What can hang from each mark
Q_104: Q_90 Q_607 Q_995
Q_791: Q_104
Q_607: Q_104 Q_995
Q_995: Q_90 Q_104 Q_791
Q_591: Q_104 Q_791 Q_995

Every row comes from one small tree of marks. Brackets hold a mark, then the marks that hang from it, in the order of their numbers. Every link used is in the known rows. Which tree was each row made from?
Known rows
[Q_104 Q_90 Q_995]: [-215, -448, -135, -19, 222, 107, -93, -131, -118, 223, 189, -41, -419, 15, -651, -82, 59, 68, 42, 83, 51, -369, 216, 116, 251, -49, -22, 94, 31, 131, -245, -434, 164, 305, -19, -69, 61, 152, -130, 242, 31, -418, -68, 27, -33, 84, -53, 169, -3]
[Q_591 [Q_995 Q_104]]: [246, 128, 419, -150, -180, -86, -33, 299, -275, 35, 308, 99, 153, 183, 206, -82, 11, 19, -315, 129, 95, 222, -50, 239, -102, -354, -189, -22, -133, 371, 77, -24, -78, -309, 15, -19, 56, -68, -91, 56, -214, 237, 98, -202, -68, 316, 24, -339, 130]
[Q_104 Q_90 Q_607]: [-182, 136, -44, 38, 210, 133, 44, -289, -175, 29, -166, -112, -334, -77, 43, 4, -37, 94, 336, -213, -121, -323, 246, 63, 251, -6, 81, 201, 35, 37, -166, 144, 74, 294, -129, -73, -63, -82, -14, 159, -23, -130, -174, -10, -23, 20, -149, 25, -64]
[Q_104 Q_90 [Q_995 Q_791]]: [-16, -436, -214, 83, 107, 90, -29, -69, 102, 94, 110, 78, 17, 2, -606, 5, 96, 129, 28, 93, -201, -164, -140, -119, 79, -34, -149, 43, 74, 90, -102, -162, 85, 262, -79, -181, -110, 361, -60, 151, 18, -495, -11, 108, 5, 99, 66, 244, 74]
[Q_791 [Q_104 Q_90 Q_607]]: [-222, 70, 11, 12, 168, 59, -109, -266, 27, -69, 40, -141, -337, -73, 289, 89, -74, -165, 676, -151, -250, -310, 196, 108, 23, -156, 238, 121, 72, 10, -313, 138, 128, 92, -150, 105, -92, -291, -69, -42, -102, -77, -154, 96, 258, -61, -562, -63, 41]
[Q_591 [Q_791 [Q_104 Q_90 Q_607]] Q_995]: [-453, -200, 200, 446, 326, 35, 26, -4, 332, 65, -36, -177, -38, -38, 375, 169, -544, 105, 254, -243, -559, 15, 105, 314, -441, -418, 285, 170, 144, 452, -587, 401, -28, -138, -235, 364, 44, -173, -46, 208, -21, -134, -116, 115, 70, 44, -341, -429, 112]
[Q_995 Q_90]: [194, 131, 204, -551, -239, 6, -70, 33, -209, -96, 157, 30, 84, 63, -222, -182, 271, -147, -495, 87, 518, 277, -2, -32, 168, -23, -51, -88, -154, -107, 279, -359, -107, 7, -29, -137, 27, 32, -25, 26, 57, 416, -33, -243, -134, -61, -29, 148, -212]
[Q_995 Q_791]: [208, 30, 91, -26, -270, -183, 37, 217, -169, -155, 155, 114, 349, 84, -3, -35, 156, -139, -330, 133, 72, 67, -251, -81, -90, -200, -59, 70, -229, -125, 364, -144, -73, -70, -165, -106, -186, 185, -71, -118, -146, 298, -96, -134, -83, 203, -89, 152, -243]
[Q_607 Q_104 [Q_995 Q_90 Q_791]]: [151, 19, 233, -186, -210, -290, 8, 304, -21, 203, 340, 204, 212, -17, -155, -54, 465, -181, -558, 176, 595, 383, -207, -107, 206, 273, 228, -263, -117, -274, 423, -257, 45, -214, 119, 16, 414, 93, 208, -207, 70, 177, -130, -220, -127, -128, 434, 198, -142]
[Q_104 Q_607]: [-1, 395, 83, 14, 13, -96, 96, -18, -312, -127, -180, -214, -218, -76, 121, -29, -65, -55, 8, -81, 50, -227, 149, 9, 64, -4, 68, 155, -163, 14, 104, -24, 71, 137, -9, -73, -207, -118, -117, -49, -95, 357, -134, -15, -55, 19, -230, 120, -123]
[Q_104 Q_90 Q_607 Q_995]: [-320, -203, -205, 93, 452, 192, 22, -332, -1, 102, -172, -196, -530, -137, -477, -28, -122, 131, 261, -140, -172, -356, 329, -11, 266, 149, -129, 244, 93, 168, -365, -148, 154, 408, -4, -74, -102, 28, -104, 278, 82, -431, -54, 228, -40, -77, -154, 135, 52]
[Q_607 [Q_104 Q_90] Q_995]: [-254, -264, 233, 193, 188, -259, -24, 194, -108, 534, 495, 136, -549, 54, -259, -60, 373, -196, -90, 161, 479, -282, 294, 148, 309, 26, 494, -53, -101, -68, -35, -327, 257, 66, 62, 229, 502, -180, 176, 48, -16, -372, -316, -211, -174, 9, 178, -2, -88]
[Q_591 [Q_104 Q_607 [Q_995 Q_791]]]: [-113, 29, -250, 379, 67, -49, 134, -117, 167, -154, -273, -125, 86, -27, -151, 87, -346, -4, 136, -19, -260, -271, -177, 12, -322, 43, -305, 163, -34, -91, -70, 41, -69, -61, 125, -39, -236, 140, -140, -98, 14, 54, 139, 140, 43, -64, 141, 94, 13]
[Q_791 [Q_104 Q_607 [Q_995 Q_90]]]: [-37, 0, -20, -376, 202, 136, -105, -324, 23, -105, -46, -268, -340, -161, -258, -19, -10, -126, 136, 35, 54, 135, 108, -48, 29, 213, -133, 8, 92, 50, -155, -225, 112, -4, 184, 19, -73, -209, -63, -58, 100, 160, 52, 148, 205, -302, -487, 125, 192]
[Q_995 [Q_104 Q_607] Q_791]: [336, 469, -89, 13, -369, 12, 74, 88, -114, -326, -403, 15, 444, -53, 615, 92, 25, 19, 59, -191, -326, 114, -208, -253, 1, -23, -120, 27, -45, -125, 320, 412, -74, -64, -60, -196, -412, -12, -5, -299, -90, 298, 102, 64, 179, 97, 35, -1, -18]
[Q_607 Q_104 [Q_995 Q_90]]: [19, 21, 332, -338, -42, -317, -19, 261, -200, 306, 506, 110, -233, 5, -244, -169, 530, -228, -535, 303, 847, 282, 147, 81, 287, 255, 376, -237, -166, -232, 339, -495, 76, -190, 150, 167, 470, -147, 187, -110, 86, 145, -190, -280, -218, -155, 243, 76, -167]
[Q_607 [Q_995 Q_104]]: [174, 115, 224, 85, -232, -253, -45, 339, -333, 201, 443, 133, -37, 224, 377, -131, 401, -20, -184, 180, 378, -37, 87, 35, 87, -30, 104, -134, -151, -129, 224, -154, 131, -192, 82, 38, 349, -164, 124, -158, -202, 88, 63, -159, -113, 237, -74, -174, -147]

Which tree is each row?
[625, 258, 46, -497, -592, 101, -59, 159, -58, -274, -91, 298, 727, 93, 271, -14, 309, -44, -323, 127, 241, 573, -401, -318, 55, 8, -185, -296, -84, -236, 483, 140, -321, -157, -26, -225, -167, 133, 46, -225, -43, 427, 216, -139, 98, 77, 258, 83, -104]
[Q_995 Q_90 Q_104 Q_791]
[-352, -153, -168, 447, 257, -70, 4, 22, 289, -41, -78, -283, -209, -84, 32, 189, -397, -56, 143, -23, -262, 10, 140, 165, -419, -101, 227, 307, 70, 71, -338, -101, 91, -97, 33, 316, -183, -280, -181, -220, -31, 137, -28, 210, 189, -94, -688, -43, -107]
[Q_591 [Q_791 [Q_104 Q_607 Q_995]]]
[-80, -396, 217, 292, -4, 9, 37, 69, 229, 92, 203, 185, 354, 251, -60, 63, -352, -6, 34, 6, -362, -125, -331, 338, -392, -543, -78, -121, 36, 252, -196, 269, -226, -241, -213, 82, 115, 286, -48, 274, -51, -160, 29, -71, -130, 257, 524, -332, 135]
[Q_591 [Q_104 Q_90] [Q_995 Q_791]]
[51, 245, -53, -25, -61, 211, -33, -180, -85, -40, -356, 27, -96, -24, 478, 58, -15, 80, 424, -162, -156, -120, 159, -40, 245, 28, 19, 16, 15, 26, -107, 409, -67, 214, -42, -70, -157, -236, 25, 13, -38, -126, 31, 7, 109, 112, 2, -194, 13]
[Q_995 [Q_104 Q_90 Q_607]]
[-233, -71, -236, 171, 61, 191, 44, -105, 515, -64, -372, -157, 106, 43, -209, 27, -593, 108, -195, -67, 15, 288, 48, 218, -313, 151, -91, 86, 151, -148, -235, 33, -377, -116, 147, 167, -26, -100, -147, 17, 216, 256, 244, 72, -146, -283, 349, -128, -157]
[Q_591 [Q_104 Q_607 [Q_995 Q_90]] Q_791]
[88, -234, 16, -469, 11, 35, -204, -74, 18, -36, 432, -93, -265, 54, -476, -110, 200, -223, -110, 234, 276, 242, 0, 50, -60, 9, -60, -63, 68, 23, -104, -546, 105, -102, 139, 51, 57, -99, -132, -88, 22, 124, 79, -22, 183, -131, -473, 184, 15]
[Q_791 [Q_104 [Q_995 Q_90]]]
[264, 281, 287, 46, -153, -39, 81, 145, -101, -151, -288, 3, 555, -48, 515, 101, -274, 218, 23, -170, -469, 166, -261, -125, -225, -125, -266, 17, -41, 290, 168, 531, -99, -228, -3, -26, -235, 72, 26, 57, -69, 130, 113, 134, -7, 173, 154, -287, 261]
[Q_591 [Q_995 [Q_104 Q_607] Q_791]]
[204, -124, -35, 167, -138, -47, -66, 221, 13, 103, 280, 354, 302, 186, 372, -29, 299, 123, -11, 48, -131, -99, -186, -149, 117, -99, 163, -191, -9, -130, 150, 253, 44, 10, -102, 5, 329, 149, 252, -53, -96, -441, 71, -8, -25, 221, 225, -98, -81]
[Q_607 [Q_995 [Q_104 Q_90] Q_791]]
[331, -17, -145, 10, -368, 166, -71, 90, -63, -75, -3, 330, 431, 149, 258, 79, 205, -30, 65, 25, -153, 101, -246, -215, 66, -267, 89, -79, 45, -110, 136, 296, -162, 34, -178, -100, -145, 100, 30, -93, -163, -157, 59, -108, 143, 262, 115, -41, -69]
[Q_995 [Q_104 Q_90] Q_791]
[-208, 145, 291, 233, 214, -329, -11, 26, -128, 24, 266, -179, -414, 43, 429, 21, 87, -91, 311, -29, 35, -363, 229, 41, -136, -48, 246, 60, -4, -47, -37, -57, 316, -126, 37, 191, 271, -334, 106, -168, -146, 100, -118, 93, 20, -61, -665, -119, -24]
[Q_791 [Q_104 [Q_607 Q_995]]]
[478, 136, 95, -281, -396, -79, -79, 274, -51, -85, 254, 297, 619, 182, 336, -96, 475, 90, -431, 126, 333, 435, -346, -336, 121, 205, -38, -390, -49, -305, 444, 80, -92, -282, 45, -120, 335, 199, 233, -165, 37, 147, 222, -103, -28, 52, 262, -11, -73]
[Q_607 [Q_995 Q_90 Q_104 Q_791]]
[216, 271, -197, 68, -198, 217, 20, -162, -10, -120, -469, 108, 293, -56, 473, 135, -54, 134, 342, -247, -471, -24, -101, -297, 120, 11, -42, 22, 51, -93, 31, 584, -89, 145, -159, -128, -273, 24, 99, -60, -40, -142, 52, 114, 200, 117, 91, -89, 42]
[Q_995 [Q_104 Q_90 Q_607] Q_791]
[148, -168, -121, -389, -84, -49, -57, 156, 71, 94, 88, 80, 115, -224, -783, -28, 303, -179, -547, 243, 361, 488, -202, -127, 122, 355, -4, -99, -45, -127, 332, -400, -34, -86, 234, -77, -93, 180, -18, -139, 134, 61, -62, -102, 41, -204, 341, 365, 64]
[Q_607 [Q_104 [Q_995 Q_90 Q_791]]]
[-97, -43, -45, 298, 240, -39, 131, -72, 88, 66, -97, 12, -27, -94, 228, 0, 71, 279, 203, -248, -246, -397, 33, -174, 93, 168, 101, 47, 148, -75, 9, 313, 197, 220, -161, -73, 253, 182, 255, 168, 35, -422, -131, 150, -79, -22, 63, 32, -54]
[Q_104 Q_90 [Q_607 [Q_995 Q_791]]]
[-153, -187, -323, 217, 260, 202, 89, -274, 92, 6, -310, -111, -26, -167, -394, 81, -185, 253, 322, -213, -392, -310, 9, -220, 111, 185, -118, 179, 82, 176, -196, 96, 123, 349, -78, -158, -207, 243, -7, 171, 131, -472, -53, 316, 21, -45, -11, 228, 157]
[Q_104 Q_90 Q_607 [Q_995 Q_791]]
[-50, 47, -152, -155, 139, 157, 25, -311, 113, -71, -284, -164, -197, -5, -357, -45, -243, -11, 98, -31, 227, 27, 103, 189, -87, 303, -305, -55, 80, -123, -142, -175, -102, -32, 305, 10, 11, -42, -79, 98, 209, 210, 214, 85, -94, -259, 237, 58, 67]
[Q_591 [Q_104 Q_607 [Q_995 Q_90]]]
[-246, 41, -157, 282, 163, -36, 78, -194, -40, 12, -188, -237, -386, 13, -203, 28, -369, -88, 283, -7, -179, -337, 152, 262, -209, 11, -203, 167, 2, -41, -204, -96, -20, -18, 214, 56, -81, -105, -198, -7, -23, 144, 147, 123, -118, -47, -13, -59, 4]
[Q_591 [Q_104 Q_607 Q_995]]
[-3, 256, 200, -279, 118, -85, 70, -57, -125, 34, -18, -80, -111, -17, 173, -222, 202, 165, -222, -119, 430, -6, 246, -58, 263, 385, -12, -77, -13, -93, 180, -85, 86, 27, 92, -92, 380, -11, 201, 88, 125, 149, -5, -2, -254, -225, 38, 53, -54]
[Q_104 [Q_607 [Q_995 Q_90]]]
[-586, -185, 144, 680, 268, 81, 88, -13, 433, 108, -231, -64, 118, 124, 322, 101, -865, 223, 85, -206, -443, -84, 77, 558, -455, -422, 80, 140, 202, 334, -523, 494, -299, -103, -193, 299, 95, -66, -81, 405, 42, -47, 36, -10, -213, 97, 438, -546, -27]
[Q_591 [Q_104 Q_90 Q_607] Q_791 Q_995]
[-10, -191, -54, 106, -93, -278, 60, 268, -7, 154, 255, -18, -85, -173, -623, 61, 207, -238, -263, 197, 161, 119, -167, -17, 20, 104, 65, 25, -198, -62, 239, -437, 58, -58, 141, 67, -181, 130, -145, -180, -21, -5, -164, -90, -20, 21, 102, 273, -41]
[Q_607 [Q_104 [Q_995 Q_791]]]
[507, 462, -131, -393, -403, 223, -4, -17, -14, -427, -461, 96, 685, -96, 519, -10, 60, 124, -52, -117, -26, 523, -299, -395, 67, 221, -230, -191, 18, -213, 362, 418, -255, -90, 46, -276, -292, 57, 121, -188, 52, 382, 146, 19, 150, -67, 250, 47, 36]
[Q_995 Q_90 [Q_104 Q_607] Q_791]
[-306, -259, -135, 101, 424, 140, -55, -336, 155, 47, 40, -232, -595, -128, -247, 84, -142, -71, 602, -51, -302, -362, 272, 37, -10, 24, 52, 134, 157, 232, -494, -97, 316, 210, 60, 142, -69, -195, -59, 54, 14, -403, -91, 213, 256, -80, -588, 65, 198]
[Q_791 [Q_104 Q_90 Q_607 Q_995]]
